Each row comes from the steps of one walk. Every step used is in the known rows, and no mark comes twice. Write the walk behind each row, first mark first.
Known rows
liti -> mevu -> gelubi -> soti -> morisa: [-1.53 -2.24 -1.32  0.33  3.52  1.85 -1.56 -0.40  1.95 -0.47 -0.50  1.17
 -3.22  2.17  0.97 -0.66 -2.17 -4.02  3.73  1.88  0.22 -0.44 -1.53  3.37
  4.56 -1.82]
gelubi -> bebi -> morisa -> liti -> mevu: [ 0.08 -2.34  3.03 -1.09  1.65  1.98 -2.65 -3.51  1.96  0.05 -0.51  0.45
 -4.29 -0.63  1.64  1.14 -0.42 -3.14  5.12  0.31  1.06 -2.20 -2.83  1.09
  4.31 -1.38]
bebi -> morisa: [-0.98 -1.72 -1.07 -0.47  2.77  3.99  1.14 -1.03  0.49  0.57  0.83 -1.87
 -4.28 -0.55  0.00 -0.45  1.08 -2.83  2.73 -1.05 -1.07 -1.68  0.79 -0.20
  1.43  0.21]
mevu -> liti: [-0.58 -2.98  1.12 -0.55  0.09  1.15  0.33 -1.20  1.29 -0.52  2.10 -2.10
 -6.42  1.39  1.35 -2.87 -2.48 -2.36  3.32  0.88 -0.07 -0.77  1.12  2.55
  2.07 -1.03]
bebi -> morisa -> soti: [-0.86 -1.22  1.58 -1.49  2.19  2.82 -1.41  0.29  1.19  0.61  1.91 -2.18
 -4.92 -0.95  0.46 -1.60  1.39 -4.00  4.89 -0.12  1.31 -0.80  1.63 -1.80
 -1.75 -3.46]
bebi -> gelubi: [-0.11 -1.06  0.20 -0.86 -1.07  1.30 -1.17 -1.43 -0.42 -1.26  1.90 -2.74
 -5.04  1.29  1.54 -1.99 -0.18 -0.45  0.97 -1.94  0.87 -1.70 -1.31 -1.05
 -1.51  1.23]
soti -> gelubi -> bebi -> morisa -> liti: [ 0.35 -2.89  3.49  1.94  1.66  1.04 -1.34  0.23  1.14  0.14 -1.81 -2.17
 -3.99 -2.58  1.79 -1.42  0.93 -2.86  3.90  2.16 -1.13 -2.14 -0.94 -0.97
  2.07 -0.80]
liti -> mevu -> gelubi: [-1.30 -2.83 -1.31 -3.09  1.34  1.35 -2.67 -2.64  0.50  0.15  3.28  2.48
 -2.24  2.46 -0.64  0.27 -3.43 -0.39  2.72 -1.10  1.33 -2.14 -1.41  2.39
  4.50 -2.28]
gelubi -> bebi -> morisa -> soti: [-0.42 -0.20  3.38 -0.58  2.15  2.49 -2.58  0.31  0.60  1.50  1.11 -3.01
 -4.92 -1.61  0.97 -0.89  0.90 -4.34  3.52  0.03  0.79 -1.32  1.91 -1.71
 -2.20 -3.46]
morisa -> liti -> mevu -> gelubi -> bebi -> soti: [ 0.97 -2.51  2.66  0.22 -2.67  2.07 -4.78 -1.37  0.12 -0.38  2.22 -0.91
 -1.97  0.64 -0.54 -1.33 -2.41 -3.35 -0.37 -1.80  0.97 -0.96  0.50 -0.73
  2.69 -1.42]
voveb -> soti -> morisa -> liti -> mevu: [-0.78 -2.78  1.45 -1.42  1.81  1.23 -1.71 -3.53  2.82 -1.97 -0.38  1.30
 -4.00  0.97  2.30 -0.33 -1.36 -3.20  6.36  0.69  2.16 -1.49 -3.27  2.12
  5.17 -1.75]
voveb -> gelubi -> bebi: [-0.51  2.03  3.37 -1.17  0.10  1.28 -2.82 -2.14 -0.69  2.69  0.42 -3.11
 -3.32  0.76  3.54 -1.76 -2.47 -3.37 -1.85 -1.30 -1.06 -2.07 -0.38 -0.13
 -2.94  0.51]
soti -> gelubi -> bebi: [-1.02  0.17  2.65  0.98  1.32  0.44 -3.56 -0.34 -1.92  2.17 -2.49 -3.70
 -3.60 -0.33  1.76 -0.99 -2.39 -1.85 -0.36  0.76 -1.18 -2.65 -0.37 -0.61
 -1.58 -0.93]
morisa -> bebi: [ 0.25  0.41  3.05 -1.97  2.10  1.85 -2.85 -3.68 -1.46  1.00  0.81 -3.21
 -4.25  0.57  3.06 -3.05 -1.13 -1.27  2.07 -2.73 -1.83 -2.45 -0.96  0.28
 -0.12 -1.90]
voveb -> soti -> gelubi -> bebi -> morisa: [-1.37 -0.77  0.83  1.97  3.31  2.72 -0.40 -0.27  0.21  1.67 -0.43 -2.84
 -3.86 -2.36 -0.35 -0.53  0.08 -2.68  0.85 -1.44 -1.59 -2.73  0.64 -0.92
  0.25 -0.81]
liti -> mevu -> gelubi -> bebi -> morisa -> soti -> voveb: [-2.27 -1.74  1.67  0.60  4.22  1.33 -2.38 -0.60 -0.06 -0.34  0.97 -3.49
 -5.03 -1.63  0.47  1.88 -2.03 -4.52  3.62 -1.89 -1.91  0.42  0.61 -1.71
 -1.76 -4.44]
voveb -> soti -> gelubi -> bebi: [-1.66  0.84  2.27  1.21  0.96 -0.20 -3.11 -0.82 -0.95  1.32 -1.60 -3.18
 -3.62 -0.60  1.21 -1.51 -2.37 -1.57 -0.27 -0.50 -0.11 -2.30 -0.07 -0.45
 -1.35 -1.48]
bebi -> gelubi -> soti -> voveb: [-2.33 -0.49 -0.03  1.40  1.64 -0.11 -2.36 -1.12  0.05 -1.88 -0.82 -3.53
 -5.96 -0.06  0.97  1.25 -1.77 -3.52  2.45 -1.47 -1.49  2.57 -1.26 -0.73
 -1.80 -1.01]
soti -> morisa: [-1.12 -2.06 -1.11 -0.06  3.22  2.69  0.91 -0.41  0.16 -1.02 -1.10 -2.16
 -3.76  2.31  2.86 -2.21 -1.13 -3.64  2.98  1.72 -0.93 -1.47 -0.19  1.54
  1.95 -0.08]
bebi -> soti -> morisa: [-0.43 -3.22 -1.27  0.64  1.12  3.77  0.24 -0.11  0.50 -1.94  0.23 -2.36
 -2.73  2.34  1.35 -3.16 -1.16 -4.93  1.57  0.05 -0.51 -0.72  0.80  0.08
  2.22 -0.25]
voveb -> gelubi -> bebi -> morisa -> liti -> mevu: [-0.15 -2.18  3.07 -1.55  1.66  2.12 -2.26 -3.70  2.43  0.54  0.34  0.52
 -3.72 -0.55  2.20  0.23 -0.82 -3.72  4.37 -0.57  0.67 -2.42 -3.25  0.76
  3.30 -0.95]
morisa -> liti -> mevu -> gelubi -> soti -> voveb: [-2.36 -1.98  0.20  0.80  2.43 -0.74 -3.37 -1.47  0.99 -1.60 -0.48 -0.90
 -4.63 -0.05  0.37  2.01 -2.96 -3.59  4.28 -0.17 -1.05  2.48 -1.76  0.69
  1.98 -2.77]
voveb -> gelubi -> bebi -> soti -> morisa -> liti: [ 0.93 -3.36  3.10  1.35  0.05  1.40 -1.35 -0.07  1.99 -1.55 -0.61 -1.97
 -2.73  0.21  3.41 -3.95 -0.62 -4.93  2.88  1.84 -0.38 -1.09 -0.86 -0.53
  2.11 -0.41]

Write each row's walk
[-1.39 -1.12 -0.81  0.75  3.10  1.96 -0.70 -0.08  1.49 -0.67 -2.01 -0.89
 -4.20  1.96  2.11 -1.46 -0.92 -4.66  3.58  2.60 -0.12  0.23 -0.87  2.46
  2.56 -0.70] : gelubi -> soti -> morisa
[-2.47 -2.37 -0.03  1.35  3.36  0.17 -2.63 -1.22  1.33 -1.39 -0.22 -0.85
 -4.63 -0.94 -0.23  2.30 -2.26 -3.96  4.39 -0.51 -1.68  2.16 -1.54  0.51
  2.18 -2.80] : bebi -> morisa -> liti -> mevu -> gelubi -> soti -> voveb
[-2.16 -1.20 -0.59 -1.31  0.18  2.24 -0.30 -2.25  0.51 -0.51  3.13 -3.42
 -2.52  1.31  2.09 -3.09 -3.19 -5.02 -0.53 -4.27 -2.04  0.67 -0.39 -2.54
 -3.71  0.13] : bebi -> soti -> voveb -> gelubi
[-0.57  0.07  3.44 -1.05  2.09  2.63 -2.20  0.04  1.13  2.00  2.00 -2.88
 -4.46 -1.46  1.47 -1.85  0.53 -4.80  2.75 -0.88  0.46 -1.52  1.47 -2.06
 -3.43 -3.21] : voveb -> gelubi -> bebi -> morisa -> soti
[-0.27 -2.84  1.53  0.75  1.37  0.13 -0.01 -0.64  2.54 -2.85 -0.99 -0.68
 -3.94  0.35  3.05 -3.27  0.11 -3.06  5.65  2.50  1.05 -0.73 -1.07  0.97
  3.67 -0.98] : voveb -> soti -> morisa -> liti
[ 0.09 -2.92  2.99 -0.95  0.90  2.04 -2.69 -3.42  2.51 -0.69  0.02  0.26
 -2.99  0.84  2.70 -1.02 -1.93 -4.67  3.77 -0.02  0.93 -1.95 -3.32  0.95
  3.72 -1.21] : voveb -> gelubi -> bebi -> soti -> morisa -> liti -> mevu
[ 0.01 -2.17  0.47  1.62  1.17  3.49 -1.00  0.02 -0.06 -1.03 -0.56 -3.13
 -2.79  1.74  1.70 -2.52 -1.47 -5.14  0.18  0.26 -1.08 -1.14  0.96  0.08
  1.59 -0.29] : gelubi -> bebi -> soti -> morisa
[-1.31 -1.32  1.05  1.59  0.30  1.52 -2.61 -1.22 -1.59 -1.72 -0.14 -5.25
 -4.17 -0.01  0.72  0.48 -2.78 -4.70 -0.13 -2.59 -2.43  1.61  1.30 -2.43
 -1.72 -1.12] : gelubi -> bebi -> soti -> voveb
[ 0.75 -4.27  1.79  1.10  0.12  1.50 -0.91  0.13  1.82 -2.68 -0.84 -1.52
 -3.28  0.58  2.70 -3.56  0.04 -4.18  4.50  2.66  0.26 -0.58 -0.71 -0.17
  3.56 -0.60] : bebi -> soti -> morisa -> liti
[ 0.19 -1.14  3.32  0.18  1.62  0.61 -4.09 -1.36 -0.21  1.15 -0.11 -0.30
 -2.92  0.54  1.79  0.58 -3.04 -2.06  0.86  0.76 -0.33 -2.79 -1.15  2.07
  3.35 -1.96] : soti -> morisa -> liti -> mevu -> gelubi -> bebi
[-1.47 -1.98 -1.43  0.75  3.14  1.64 -1.07  0.42  1.51 -0.57 -0.65  0.35
 -3.29  2.13  1.17 -1.53 -1.82 -3.83  3.13  2.20 -0.27 -0.18 -0.77  3.03
  3.61 -1.40] : mevu -> gelubi -> soti -> morisa
[-1.88 -0.15  1.14  1.48  2.17 -0.06 -2.95 -1.82 -0.30 -1.40 -0.66 -4.12
 -5.95 -0.53  1.45  0.55 -1.88 -3.35  2.36 -2.30 -2.34  2.03 -1.60 -0.83
 -1.87 -1.67] : morisa -> bebi -> gelubi -> soti -> voveb
[ 0.74 -0.40  2.65 -0.75  0.27  1.47 -2.36 -2.68 -1.12 -0.49  2.17 -3.85
 -5.08  0.31  2.36 -3.25 -0.34 -0.16  0.61 -3.86 -1.06 -2.85 -2.04 -1.19
 -1.95 -0.23] : morisa -> bebi -> gelubi
[-0.96 -1.26  1.03  1.78  3.47  3.15 -0.61  0.06 -0.49  2.12 -1.08 -3.20
 -3.81 -2.09  0.06 -0.35  0.06 -2.86  0.69 -0.54 -2.41 -2.99  0.48 -0.97
  0.14 -0.52] : soti -> gelubi -> bebi -> morisa
[ 0.33 -0.43  2.11 -0.37 -2.92  2.94 -3.40 -1.66 -0.25  0.55  2.37 -3.12
 -2.12  1.10  0.83 -3.08 -2.23 -4.66 -2.60 -3.06  0.00 -0.63  1.24 -2.01
 -1.53  0.25] : voveb -> gelubi -> bebi -> soti
[-2.56 -0.70  0.50 -1.56  2.56  2.03  0.08 -1.49  1.13  0.56  2.92 -3.53
 -3.58 -0.13  2.56 -2.50 -2.06 -5.23  1.64 -3.27 -2.04  0.09 -0.28 -2.71
 -4.97 -1.52] : bebi -> morisa -> soti -> voveb -> gelubi
[ 0.82 -2.80  3.35  1.15  1.36  1.07 -1.60 -0.20  1.42  0.12 -0.20 -1.12
 -3.75 -2.03  1.49 -0.90  0.60 -2.44  3.65  1.71 -0.81 -1.92 -0.52 -0.08
  3.34 -0.91] : mevu -> gelubi -> bebi -> morisa -> liti
[-0.13  0.28  2.37 -0.36  0.47  0.52 -3.98 -0.85 -1.59  1.86  0.60 -1.49
 -3.11  0.83  1.09  0.04 -2.93 -1.02 -0.97  0.02 -0.57 -2.28  0.62  1.21
  0.80 -1.23] : mevu -> gelubi -> bebi
[-1.79 -3.69 -1.33  0.59 -0.22  1.93 -1.88  0.27 -0.61 -0.50  0.05 -2.52
 -1.95  0.46 -0.91 -3.80 -1.99 -2.34  1.00 -0.73  0.02 -1.45 -0.02 -2.60
 -0.37 -1.11] : bebi -> soti -> gelubi
[-3.26 -1.63 -1.75  0.13  1.50  0.01 -0.66 -0.61  0.48 -0.66 -0.12 -1.41
 -3.01  0.10 -0.19 -3.52 -1.98 -0.69  2.61 -0.94  1.18 -1.64 -0.68 -0.91
 -0.41 -1.80] : voveb -> soti -> gelubi
[-0.77  0.46  0.53 -0.06 -0.94  0.39 -3.67 -1.21  1.49 -0.43  0.16 -0.75
 -5.52  0.90  0.51 -0.81 -0.09 -2.33  2.33  0.01  1.90  1.01 -1.92  0.71
 -0.07 -0.02] : bebi -> gelubi -> soti
[-1.17 -1.42  0.53 -1.16  0.32 -0.15 -4.79 -1.74  2.74  0.06  0.72  3.17
 -3.59  1.08 -0.48  0.52 -2.04 -2.31  4.43  1.30  2.42  0.72 -2.41  3.01
  4.78 -2.59] : morisa -> liti -> mevu -> gelubi -> soti
[ 0.33 -3.08  2.94 -0.55  0.96  1.86 -3.03 -2.98  1.97 -1.20 -0.90  0.26
 -3.57  0.81  2.34 -0.17 -1.53 -4.19  4.48  0.76  1.32 -1.80 -2.85  1.20
  4.75 -1.51] : gelubi -> bebi -> soti -> morisa -> liti -> mevu
[ 0.45 -2.99  2.34  1.61  1.02  0.12 -1.55  0.17  2.54 -2.20 -1.94 -0.78
 -4.60  0.02  3.14 -2.54  0.48 -3.60  5.50  3.48  0.50 -0.21 -2.40  0.90
  3.16 -0.50] : bebi -> gelubi -> soti -> morisa -> liti
[-1.15  1.74  3.18 -0.16  1.15  0.86 -2.55 -2.00 -1.14  1.98 -0.04 -4.38
 -3.75  0.19  3.59 -0.74 -3.19 -4.00 -1.75 -1.92 -2.52 -1.08 -0.27 -0.84
 -3.86 -0.12] : soti -> voveb -> gelubi -> bebi
[-2.96 -1.34 -0.77  0.40  2.74 -0.05 -3.21 -1.65  0.44 -1.19 -0.17 -1.08
 -4.59  0.50 -0.06  2.29 -3.36 -3.46  3.35 -1.04 -1.20  2.32 -1.25  0.96
  1.13 -2.71] : liti -> mevu -> gelubi -> soti -> voveb
[-0.28 -0.23  1.51  0.81  2.66  3.54 -0.59 -0.90 -0.33  1.90 -0.25 -2.98
 -4.42 -1.45  0.64  0.45  0.58 -3.22  0.80 -0.84 -1.75 -2.37  1.03 -0.24
  0.64  0.05] : gelubi -> bebi -> morisa
